What can hang from each mark
z526: z802
z566: z802
z658: z802
z960: z386 z802
z918: z802
z213: z802
z386: z802 z960
z367: z802
z802: z213 z386 z526 z566 z658 z918 z960

Known rows, with every way that one mark hangs from another
{z386 {z802 z566 z658 z918} z960}: [ 17 -12   1 -14  -2   0  -1   0  13   2   4  22  -7   6  -4   0 -41 -25
  -6  -3  -6  21 -12 -11  -7  -2  -5   2  18   5]
{z658 {z802 z386 z526 z566}}: [ 12   0  -1 -11   7  -5  -5 -25  -1   2  -6  11  -1   4   6  -8   4 -11
  18   2   9  10  -5  -5  -4 -13 -11   2  -2   0]
{z918 z802}: [  7  -2   3   2   2   1   1  -6   8  -6  -4   3   1   8   5   4 -17  -8
  -8   3   1   5   0   1   2  -9  -1   1  14   0]
{z526 {z802 z213 z386 z566}}: [ -4  -6   0  -6   2  -4  -5 -15  -1   7 -18  -7   0  11  -4 -18 -14 -18
  28   6  -8   0 -11 -17  10  -9  -9   1   2   2]
{z566 {z802 z386 z658}}: [-15 -10  -2   4   3  -5   5  -3  -2   7   4   7  -8   0   5   1 -13  -9
 -10  -3   6   4  -8 -19  12   0   3   2  -9   4]
{z960 {z386 {z802 z566}}}: [ 13 -11   0 -10  -1   2   7   4   5  -1   7 -10   3   9  -3 -25  13  -7
   7  -2  -1   9  -7  -8   0 -14  -4  -2  12   7]
{z960 z802}: [  1   1  -1   6  -5   2   2  -8   5  -1  -1   4   0   0   1   4  28   5
   5   4  10   0  -2 -17   0   0   4   0   2   0]
{z918 {z802 z386}}: [ -1  -7   4   4  -2  -1   1 -10   4  -2  -7   0   2  10   7  -8 -20 -20
  -5   5   2   0  -6   1   2  -8   0   1  14   0]
{z213 z802}: [  1  -4   1   3  -7   2   4  -9  -2   0   4  -5   3  13  -5  -5 -10  -3
  -9   1  -2   0  -6 -10   0  -4   2   0  -2   1]
{z386 {z802 z526 z658 z918} z960}: [  8 -12   4 -14   6  -2   0  -9   5   9   8  21  -5  -1   0   1 -49 -25
 -14  -7 -12  28  -3 -10  -7   3  -5   2   4  -3]
{z526 {z802 z566 z960}}: [  5   2  -5  -4   0  -3  -4  -7  12  -1 -21   5  -2  -2  -6   4   4   1
  12   4   1   7 -12 -35  -2  -3  -4  -2   6   3]
{z802 z960}: [  4  -1  -2   3   2   0  -2  -1   3   0 -15  11  -2  -3  -4   9   7   0
  -5   2   3   0  -3 -12 -14   3   0  -2   5  -2]
{z566 z802}: [-10  -4  -1   6   8  -1   1   4  11  -1   0   2  -3  -1   4   3  -1   4
 -11  -3   2   6   0   3  13  -9   1   0  -6   3]
{z918 {z802 {z386 z960} z526 z566}}: [ 16  -5   4  -8   7  -3  -7 -20   1   1 -21  19   2  -1  13  -1 -29 -31
   3   1   4  19  -9  -7   0 -12  -8   2  26   1]
{z658 {z802 z213 {z386 z960} z526}}: [ -4 -13   4  -8  16  -4 -13 -32   0  12 -20  17  -1   9   0  -9  -4 -25
   5   3  -6  15   4  11  -7  -6 -13   6   6  -9]
{z367 {z802 z526 z918}}: [  5   2   1 -11  17  -6   2  -2   8   8   7   3  -3   3   7   8 -20 -12
   5  -5  -2  10  -1 -16   2   3  -3   0 -14  -4]
{z960 z386 {z802 z566}}: [ 15  -4  -3  -4  -3   0   5  -3   6   2  -2   0   2   2   0  -8  52   0
  19   4  14   5  -4 -29   1  -9   2   0  19   6]
{z658 z802}: [  0  -1  -1  -2   3  -1  -4 -13  12  -2   1   5  -2  10  -3  -2  16   2
  -3   4   4   6   3   6  -4  -6  -5   3   0  -2]
{z802 z386}: [ -9  -5   1   2  -4  -2  -1  -4  -5   4  -4  -4   1   2   2 -14  -3 -12
   4   2   2  -5  -7  -1   0   1   1   0   1   0]
{z526 {z802 z213 z386 z658 z960}}: [-13 -12  -2  -2   3  -7  -2 -18  -6  14 -20   7  -5   8 -10  -2 -15 -19
   9   5  -7   1  -9 -43  -4   9  -3   2  -4  -4]
{z213 {z802 z386}}: [-10  -9   2   5 -11   1   3 -12  -7   4   0  -8   4  14  -3 -16 -12 -14
  -5   3  -1  -5 -12 -11   0  -3   2   0  -2   0]
{z566 {z802 z213 z526 z918}}: [  1  -8   3  -2  24  -3   0  -3   7  11  -1  10  -5   2   3   4 -39 -14
   4  -4 -12  13   9  20   9 -16  -6   2 -13  -2]
{z566 {z802 z213 z658 z918 z960}}: [  3 -14  -1   1  17  -3   1   2  10  11  -9  25 -14   6  -5  18 -31 -15
  -8  -1  -4   6   1  -8  -4  -6  -1   3  -4  -1]
{z566 {z802 z526}}: [ -4  -1   0   2  16  -3   1  -5   3   3   1   5  -3  -8   9   7 -10   3
  -6  -7   1  15   3   0  13 -10  -1   0 -14   1]
{z918 {z802 z213 z526 z658}}: [ 19  -4   5  -9  16  -3   4 -21 -13   5  -3  18  -4   7   6  15 -43 -20
   2  -3  -5  11   8 -13  -1  -7  -7   3   2  -4]
{z526 z802}: [-14   0  -1  -1  -2  -3  -1  -7  10   2  -4 -10   1   2  -4  -6  -2   2
   4   2  -6   7  -3 -19  11   1  -1   0  -5   0]
{z367 z802}: [ -3   1  -1  -4   8  -4   2   1   7   0   1  -3  -2   7   3   6   9  -1
  -2  -2   4   1  -6 -22   5   7   0   0  -7   0]

Rows
[ 12   2   0  -5   2  -4   7 -13  -1  10  11  19  -6  -4   4  15  -9  -8
   9  -1   7  12   2 -32  -4   4   3   1  -7  -3] | {z960 {z802 z526 z658 z918}}
[ -3  -6   2  -7  20  -6  -1 -16 -12  12  -9  -1   0   9   6  -5 -11 -21
  15  -3  -4   1  -4 -17   4   2  -7   1 -15  -6] | {z367 {z802 z213 z386 z526}}
[  2 -14   0  -9  -3  -1  13   1  -3   5  16  -6  -1   9  -5 -17   6  -8
  -6  -4  -3  10  -2 -23  -1  -1   1   0   3   3] | {z960 {z386 {z802 z658}}}
[ 16  -2   1  -3   6  -1  -2 -24 -13   8 -14  11   1   2   6  -5   8 -16
  34   4   8   0  -5 -18  -1 -10  -6   0   1  -1] | {z960 {z802 z213 z386 z526 z566}}
[ 21   5  -2 -13  10  -3  -4 -22   3  -2  -2  15  -2   3   4   3   6   0
  15   0   8  14   2  -3  -4 -15 -12   2  -2   0] | {z658 {z802 z526 z566}}
[  7  -3  -2  -6  -1  -3  -5 -17   6  -1  -6   7  -1  11   0 -12  13 -10
  14   7  10   1  -9  -1  -3 -12  -8   2   6   3] | {z658 {z802 z386 z566}}
[-10 -16   3  -2   8  -2 -13 -24   8   8 -20  14  -2  16  -6 -12   5 -24
   0   8  -4   7   0  16  -7  -4 -10   6  13  -6] | {z658 {z802 z213 {z386 z960}}}
[  4  -8   0  -5  -2  -2 -10  -7   1   3 -20  12   0  -1   3  -8  -3 -23
   8   3   4   6 -15  -6  -2  -2  -4   2  23   4] | {z802 {z386 z960} z566}
[ 20 -10   2 -16   6  -1   8   0   6   6  12  -4   2   5   0 -23 -13 -16
  13  -4  -7  18  -2  -2  -3 -17  -6  -3   7   3] | {z960 {z386 {z802 z526 z566 z918}}}
[  3  -6   0  -5   8  -5  -6 -21  12  10 -11  18  -4   5  -1  -3  -9 -19
   2   5   2  11  -1  -1 -19  -6  -7   1  -1  -8] | {z658 {z802 z386 z526 z918 z960}}
[  1 -10  -2  -7  12  -6   4   9  20   9  -6   2  -4  10  -4   1  15 -13
  -4   1   1   6  -4 -28  -9   5   2   0   7  -2] | {z367 {z802 z918 {z960 z386}}}
[ 27  -2   0 -11   6   1   2  -5   8   1  -2  16  -3   1  -1  -2 -36 -14
   8  -2  -5  15  -9  -5 -16 -14  -8  -5   0   1] | {z386 {z802 z526 z566 z918 z960}}
[ 10  -9   2  -8   8  -3   3  -1  -4  12   5  15  -9  11  -6   7 -42 -22
   9   0 -10   0   5   0  -5   2  -3   4  -1  -2] | {z802 z213 z658 z918}
[  3  -7   0  -4  23  -5   4 -11 -11  11   1  17  -8  -1   5  15 -27  -7
   0  -8  -3  13   7 -12  11  -7  -4   3 -18  -1] | {z566 {z802 z213 z526 z658}}
[ 31   0  -1 -10  20  -1  -5 -14 -12   6 -26  24  -3  -3   0  13 -12 -11
  24  -1  -2   6   0 -10 -15 -11 -11  -1   3  -3] | {z802 z213 z526 z566 z960}
[  0  -7  -1 -10   1  -7  -1 -17  -9  10 -10   3  -5  10  -5  -9 -23 -20
  26   3  -5   2 -12 -38   9  -1  -7   3  -1   3] | {z526 {z802 z213 z386 z566 z658}}
[  7  -8   7  -2  13  -2  -1 -23 -10   6 -13   6   3  10   8  -6 -37 -28
   8   2  -7   5   2   6   0 -13  -8   1   6  -5] | {z918 {z802 z213 z386 z526}}
[ 23   0   2 -11   0  -1   4 -12   0   4   6   7   1   8   1  -2 -40 -16
  10  -1  -4  10  -7  -8  -3 -15  -4  -1  -2   2] | {z213 {z802 z526 z566 z918}}
[ 29   3  -1 -19   8  -6   4  -6  -8   9   9  23  -8  -5   6  14 -42 -17
  18  -6   2  13  -2 -22  -4  -3  -5   1  -4   3] | {z802 z526 z566 z658 z918}
[ 22  -4  -1 -11   5  -2   6  -7   8   9   3   6   1  -2   4  -7  22 -10
  25   2   9  14   1 -23  -3 -12  -1  -1  12   3] | {z960 z386 {z802 z526 z566 z918}}
[ 26  -6   4 -14  12   1   2  -8   0   4   4   8  -2  10  -1 -12 -50 -22
  21  -3 -15  11  -2  17  -4 -20 -12  -2  -3   0] | {z386 {z802 z213 z526 z566 z918}}
[  9  -5  -1 -14   6  -6   1  -7   5  10  -2   8  -8  11  -8   2 -41 -19
  24   2 -11   8  -5 -26   6  -4  -8   3   0   3] | {z526 {z802 z213 z566 z658 z918}}
[-15 -10  -3  11   6  -2  -2  -1   9   4 -16   8  -4  -1   2   0   3  -6
 -12   1   6   2 -10  -9   1  -5   2  -1  -2   1] | {z566 {z802 z386 z960}}
